Each row was made from one path, in order. Every step used is in the known rows, and no mark comes twice. Write each row's path.
(in the rows, 128 means zero)
Known rows
Z > Y > A > B > E: [ 97  98 148 172 117 167 108  98 123 108 123 117 122 135 134 132 112  91
  87 149 150 100 112 127 110 118 117  71  94  91 104 118 136 121 157 119
 174]
A > Y > H > B: [ 95 121 187 144 143  96 221  78 145 148 136 116 187 103 136  96 165 126
  77 106 100 149 157 100  88 123 150 137 121  95 181 133  58 104 116  91
 170]
Z > Y > A > B > J: [ 81 114 166 174 151 107  93  97 128 187  70 153 148 126 103 113 145 123
 142 121 216 127 133 128 109 109 107  82 104 112 127 128  99 112 150 124
 149]
B > A > Y: [ 47  78 119 119  96 128 119 151 164 144 160 120 111 142 141 131 133 121
  99 148 118 183 126 122 174 178 138 145 167 103 115 156 146 122 114 102
  78]
D > U > J: [182  94 123 147 147  40 114 156 116 245 166  76  87 168 130 129  98 141
 127 117 108 123 183 139 143 170 148 172 144 125 184  71  39  76 134  90
 185]
A > B: [137 137 127 142 168 108 132 133 144 146 125 130 150 137 142 192 167 102
 122  92 138 142 143 134  70 101 166 131 154 143 131 150  77  93 155  90
 170]
Q > E > C > L: [184 145 107 117 156 144  95 107 101 163 120 135 197 122 113 140 102 156
 146 103 152 135 103 138 152 134 109 106 187 147  72 114 141 141 145 171
 127]
H > B: [159 134 170 118 139  91 148 146 150 107 164 120 145  94 133 144 161  94
 104 113 147 140 161 112  93 111 158 143 114 127 159 127  38 115 113 109
 153]
A > Y > H > B > L: [115 149 150 119 129  99 170  95 159 142 114 124 102 111 157  69 142 120
  94 109 105 159 117 162 140 116 173 144 119 135 148 133  94 109  92  95
 149]
A > Y > H > B > L > C > E: [105 155 148 119  97 157 170  52 116  54 138 162 162 108 128  80 137 151
 131 172 107 104  94 124 102 120 121 143  93  77 133 125 163 145  98  98
 123]
H > Y > A > B > E > C > L: [ 99 124 125 175 116 162 124  95  87 151  66 145 184  96 107  99 155 142
 124  94 163 133 137 105 132  94 111  70 151 129  52 124 146 165 118 175
 130]
Q > E > B: [192 124 128 131 186 172 123 173 131 140 163 151 123 147 136 156  75  91
 123 116 107 137 117 142 105 151 145 114 163 150 142 116 110 120 172 122
 142]
D > U > J > B > E > C: [132  91 136 172 149 112 116 156 123 154 110 111  94 166  81 116 103 152
 127 100 143  86 153 107 124 133  61 134 131 134 170 109 174 166 133 175
 142]
J > B > E > C: [115 107 151 137 152 139 118 169 139  97 118 127 104 152  83 147 122 129
 110  97 153  87 133  93 121 128  63 127 130 126 140 136 207 169 136 191
 116]
Z > Y: [138  79 144 124 145  83 116 106 144 124 144  70 144 167 166 145 134 155
  87 123 118 142 178 105 153 162 131 118 137  94 121 130 115  99 166 131
  98]
J > B > E: [137  98 149 111 142 155 130 170 144  84 136 116  58 141 106 164  95  62
 102 121 129  90 105 102 127 153 104 152  58  96 149 112 194 112 169 153
 158]
U > D: [211 124 134  91 144  92 111 173  98 166 175  86  98  95 135 189  77  96
  55 167 143  87 140  83 140 171 124 155 164 110 198  77 103  95 131 107
 140]
L > C > E > B > A > Y > Z: [ 29 142  89 137  83 196  98  92 109  68 190 156 176  79  89 114 109 130
 155 190 106 139 110 111 124 130 109 135 126 129 124 159 112 153  79 126
  93]
J > B > A > Y: [ 44  59 107 122 103 151 142 148 179 138 126 132 105 126 129 132 145 109
 113 129 121 193 135 119 156 165 136 144 140 103 130 165 172 144 132 125
  76]
C > E > B > A: [137 109 115 158 131 174  87 180 149  95 178 161  85 116 119 147  89  43
 116 153 126 165 139 162 144 147 174 108  79 142 105 148 104 167 122 100
 100]
E > C > L > B > A: [138 147  86 133  91 151 113 166 135 132 100 127 139 113 151 127 149 123
 153 117 139 189 126 177 170  86 133  73 126 204  87 164  99 162  94 131
  88]
B > E > C > L: [154 150 134 138 144 115  79 133 106 133 105 118 152 124 109 128 119 137
 137  94 145 105 105 100 150 141  85 119 144 145  70 115 158 149 129 180
 129]
U > J > B: [156  99 106 117 153 100 141 167 153 176 136 117  73 140 127 148 132 101
 152  83 131 146 146  96 118 140 129 178 104 108 175  83 116 123 143 133
 163]
L > C > E > B: [154 143 148 150 149 150 127 151 124  63 151 167 140 124 121 149 132 115
 146 134 102 104 136  89  69 138 131 131 124 127 129 133 130 165 146 125
 104]
J > B > L > C > E: [144 143 118  89 107 167 131 107 125  39 138 162 110 113 112 142 121 125
 152 164 133  97 103 134 112 124 132 157  74  93 117 129 199 151 128 129
 108]
D > U > J > B > L > C: [150 137  99  99  83 101 157 131 125 150  80 103  77 158 151  84 143 179
 176 128 102 123 146 169 140 112 143 162 137 168 160 130 145 138 142 153
 112]
Q > E > B > L > C: [161 179 109  86  99 158 133 147 113  92 108 136 102 161 166  94 116 159
 161 149  98 118  91 169 133 113 138 133 178 183 117 141 159 140 143 149
  92]
A > Y > H: [ 74 101 166 127 160  87 209  88 131 190 143  98 156 158 128 129 137 149
  60 108  62 147 150  97 134 173 141 148 147  78 158 127 124  69 147 100
 154]
G > D > U: [177  96 150 128 195  70 156 150 150 204 161 103 129 106 103 180 100 116
  75 160 131  99 217 148 151 170 234 140 135 141 173 150  75  62 148 106
 144]
Z > Y > H > B > L > C: [127 171 148 108  78 109 187  65 120  92  88  93 147 148 180  48 164 185
 127 142  95 130 136 153 135  86 142 123 127 151 134 151 112 136 119 143
 107]
A > Y: [ 70  86 142 109 142  92 133 139 158 149 151 117 136 141 136 154 155 153
  96 119 105 141 131  74 135 181 114 168 197  85 136 132 145  94 134 109
 103]
A > B > L > C > E: [139 168 116 112 112 162 115  88 113  47 136 166 134 123 131 142 130 131
 158 167 136  96  91 148  94 104 137 143 105 111 105 131 166 139 122 101
 125]
Q > E: [192 119 119  72 158 171 122 137 113 142 204 123 128 155 127 178  53 104
 100 156 133 124  96 160 146 157 142 134 149 100 130  95 128  76 172 117
 160]
U > J: [166 130 119 118 144  56  95 169 123 196 190  91  73 176 148 134 113 115
 139 111 121 131 133 101 147 157 123 190 147 107 154  55  65  85 111  93
 177]
U > J > B > L > C: [140 161  94  78  78 115 146 141 128 116  95 115  69 160 161  86 152 163
 183 128 110 129 112 141 141 107 127 173 142 155 141 121 163 138 123 154
 109]
Q > E > C > L > B: [187 171  98 121 144 154 137 129 111 140  80 141 201 113 154 143 151 176
 167  88 135 141  95 145 113  77  90  74 171 187 103 125 123 137 122 141
 126]
G > D > U > J > B: [171  84 109 138 178  89 167 157 159 216 128 115  88 122 111 139 112 103
 139 112 134 127 182 122 129 148 183 166 104 126 199 100 101 106 141 122
 169]
G > D > U > J > B > A > Y: [ 67  59 101 152 122 131 154 140 181 196 123 130  99 123 126  99 121 116
 125 153 129 174 149 126 176 170 168 150 144 119 165 146 147 129 110 102
 101]
D > U > J > B > E > C > L: [165 113 113 173 144 108 101 120 106 188  73 115 141 126 105 102 111 149
 164  79 138 108 129 119 141 139  81 124 126 153 112 101 149 165 136 179
 149]
G > D > U > J: [186 113 124 143 177  44 126 157 131 248 179  91  90 149 128 127  90 122
 121 149 131 104 177 128 164 169 188 171 145 128 187  74  49  68 113  80
 188]

Which path is each row?
[ 69 109  99 131  85 146 129 138 151 147  98 129 145 113 172 114 163 145
 138 125 107 192 100 134 163 135 116 112 161 140 101 160 138 132 103 100
  80] | C > L > B > A > Y
[100  67 146 127 109 109 121  92 131 160 162  97 144 112 132 135 133 136
  70 160 142 151 191 123 163 148 159  60 133  64  88 117  85 127 151 139
 116] | Z > Y > A
[152 134 122 140 143 133 101 130 118 130  79 131 151 113 103 130 127 131
 148  75 148 114 109 100 138 133  87 118 125 145  82 123 181 167 142 198
 124] | J > B > E > C > L
[ 38 116  68 126  92 156 102 105 131 143 189 123 128  92  94 110 104 110
 153 154 120 171 117 120 156 132 110 162 117 121 153 125  92 128  77 126
 129] | U > J > B > A > Y > Z
[ 50 111 149 161 116 158 204  80 121 135 135 138 161 150 130  82 121 136
  95 152  59 158 132 120 129 152 137 121 113 100 143 153 147 137 127 102
 115] | L > C > E > B > A > Y > H
[168 122 150 157 191 143 102 165 142  91 168 169 117 110 108 173 109  76
 121 112 110 114 140  98  76 157 147 131 107 114 131 121 115 148 142 105
 128] | C > E > B
[ 84 136 210 148 156  81 161 103 134 179  89 145 150 124  94  72 141 124
 127 105 169 122 123  95 109 135  89 149  79 102 192 120  94  94 115 115
 162] | A > Y > H > B > J
[170 169 111 130 141 109 133 147 121 139  66 129 190 104 154 151 189 180
 164  70 128 142 128 122 110  78  95  85 166 190 102 142 110 141 109 143
 114] | E > C > L > B
[126  96 164 139 167  80 196  61 121 172 137  57 163 178 151 121 117 148
  52 114  70 148 185 121 145 160 155 111 102  86 148 121 100  73 169 119
 154] | Z > Y > H
[ 91 139 165 155 156 104  93 133 126 200  88 168 128 111  83 135 140  99
 149 117 220 121 127 136 103 110 122 101 103 122 136 127  87 108 141 119
 165] | Y > A > B > J
[169 151 132 125 124 149 115 157 105  92 102 113 108 124 156 141 120 100
 131 117 113  92  66 118 127 120  84 108  85 148 114 100 151  99 133 125
 165] | C > L > B > E
[149 169 139  98  95 153 121  96 115  30 159 162 130  99 124 118 129 125
 150 175 141  95  97 140 106 110 135 146  84 102 113 122 145 151 100 109
 116] | H > B > L > C > E
[143 141 143  97 114 147 126 111  96  49 185 147 156 126 111 171 124 136
 131 178 128  82 123  98 104 140 121 153 100  71 118 117 156 127 135 114
 119] | L > C > E
[143 141 157 179 137 121 136  58 101 129  74 100 205 122 128  68 129 156
 120  86 129 118 124 105 136 115  81  83 114 136  93 119 132 158 128 176
 141] | Z > Y > H > B > E > C > L
[147 159 128  86 108 150 107 110 109  48 167 152 111 125 121 137 113 134
 139 181 129  88  96 137 126 130 134 154  95  91 104 120 174 134 116 113
 106] | B > L > C > E
[ 95  95 126 173 133 131 133  73 139 160 112 125 181 112 145 150 171 126
 101 127 154 161 173 137  90  92 168  54 146 105  99 147  68 131 155 109
 151] | Z > Y > A > B
[138 152 148 127  98 153 164  35 106  41 132 136 165 119 143  76 122 152
 123 173 112 104 114 141 111 106 130 119  64  83 125 121 147 148 115 112
 120] | Z > Y > H > B > L > C > E
[157 127 125 107 164 152 112 140 118 143 171 134 161 164  99 157  89 164
 110 132 160 116 127 141 138 129  95 114 205 129 122 120 153 137 142 164
 119] | Q > E > C
[126 145 125 170 133 141  90 102 103 153  84 146 178  94 105 123 136 132
 140 101 166 116 108 119 129 104 104  72 149 145  54 130 138 167 124 170
 149] | Y > A > B > E > C > L
[ 42 123  91 145 113 187  79 101 126  88 207 155 159  65  82 129  88  98
 133 176 115 150 117 115 126 142 122 138 114 120 127 147  98 139  81 118
 105] | C > E > B > A > Y > Z
[135 129 102 115  91 148 129 192 149 117 145 113  94 129 161 154 137  90
 126 142 126 182 134 187 162 103 159  95  97 174 124 155  84 118 108  94
 103] | L > B > A
[125 186 106  98  88 122 138 121 123  98  85 122 119 159 171 118 173 167
 162 132 116 123 109 165 112  80 151 142 173 177 115 162 137 125 132 132
 114] | A > B > L > C
[155 125 103  81 142 114 124 161 176 129 104 127  39 120 138 141 123  92
 129  93 128 153 123 171 154 129 177 159 104 149 131 138 161 120 141 144
 117] | J > B > L
[158 148 123 130 153  85  93 127 117 164 104 122 181 115 117 148 151 159
 145  78 145 138 142 107 146 131 118 120 179 155  73 130 122 147 126 172
 110] | E > C > L
[165  65 108 142 156  87 155 153 145 214 119 103  86 136 115 142 120 117
 143  86 117 143 186 127 115 152 151 168 100 122 200  96  97 116 162 128
 169] | D > U > J > B
[144 178 123  93  98 114 133 161 127  92 101 127  90 161 168  98 150 162
 158 125  91 124 122 145 131 113 145 143 173 188 117 154 140 142 132 154
  81] | E > B > L > C
[132 155 105  67  85 124 158 141 136  91  88 123  86 144 151 115 160 159
 161 129 110 126 121 151 138 105 143 157 134 160 126 152 176 138 143 171
  88] | J > B > L > C
[136 174 120  66  80 102 130 143 120  97 121 106  91 162 162 117 149 169
 145 149 108 112 118 154 153 116 143 161 164 159 117 147 146 114 127 149
  92] | B > L > C
[125 147 106 121 130 123 104 123 154 160 105 151  83 102 146 132 139  95
 116 120 153 152 119 202 133  88 201  98 143 149  89 140  93 116 119  99
 152] | Y > A > B > L
[158 125 107 122 106 143 126  98 112 103 127 152 101 126 116 106 105 147
 167 162 121  95 121 151 115 128 131 160  78 104 147 106 165 151 127 112
 129] | D > U > J > B > L > C > E
[127 145 150 138 136 128 118 179 120  87 118 121 120 159 114 144 141 161
 116 109 143  80 114 101 114  99  45 104 154 154 138 128 173 148 106 158
 118] | L > B > E > C
[ 37 153  68 138  85 164  96  92 112 120 141 134 204  68  98 114 138 163
 163 143 126 168 110 130 148 100  90 110 156 174 109 161  98 151  59 149
  93] | E > C > L > B > A > Y > Z
[124 124 120 152  97 183 105 169 134  71 163 157 103 124 128 125 105  73
 138 168 118 157 137 156 137 132 159 112  91 151 108 159 117 177 121 116
  81] | L > C > E > B > A
[153 137 149 117 127 143 126 182 120  79 136 106  77 151 150 158 117  99
 105 128 113  82  86 117 116 121  80 118  86 131 147 106 152  87 128 110
 157] | L > B > E
[110 136 149 166 154 131 101 149 128 107 116 131 134 166 102 152 136 139
 115 103 159  86 122 105  97  98  71 116 165 144 125 139 168 149 124 152
 139] | A > B > E > C
[130 134 147 149 148 147 104 148 127  95 134 121  94 155 130 165 107  69
 107 124 137  86  89 121  90 120 113 135 101 120 134 120 145  91 153 104
 187] | A > B > E
[ 46  98 122 151  84 174 125 137 148  91 139 162 134 131 140 101 142 131
 135 160 102 162 116 104 135 160 115 130 159 114 114 163 168 176 112 106
  56] | L > C > E > B > A > Y
[ 91 135 122 120  78 198 153  70  94  63 123 180 142  97 119 107 148 137
 125 179 150 118 125 142 107  85 156 110 103  78  85 127 160 151 109 106
 108] | H > Y > A > B > L > C > E
[154 170 150 123 157  89 100 157 116 174  51 149 136 115 123 124 148 134
 189  84 178 120  92 119 125 117  76 119  90 166 135 116 114  94 126 135
 136] | C > L > B > J
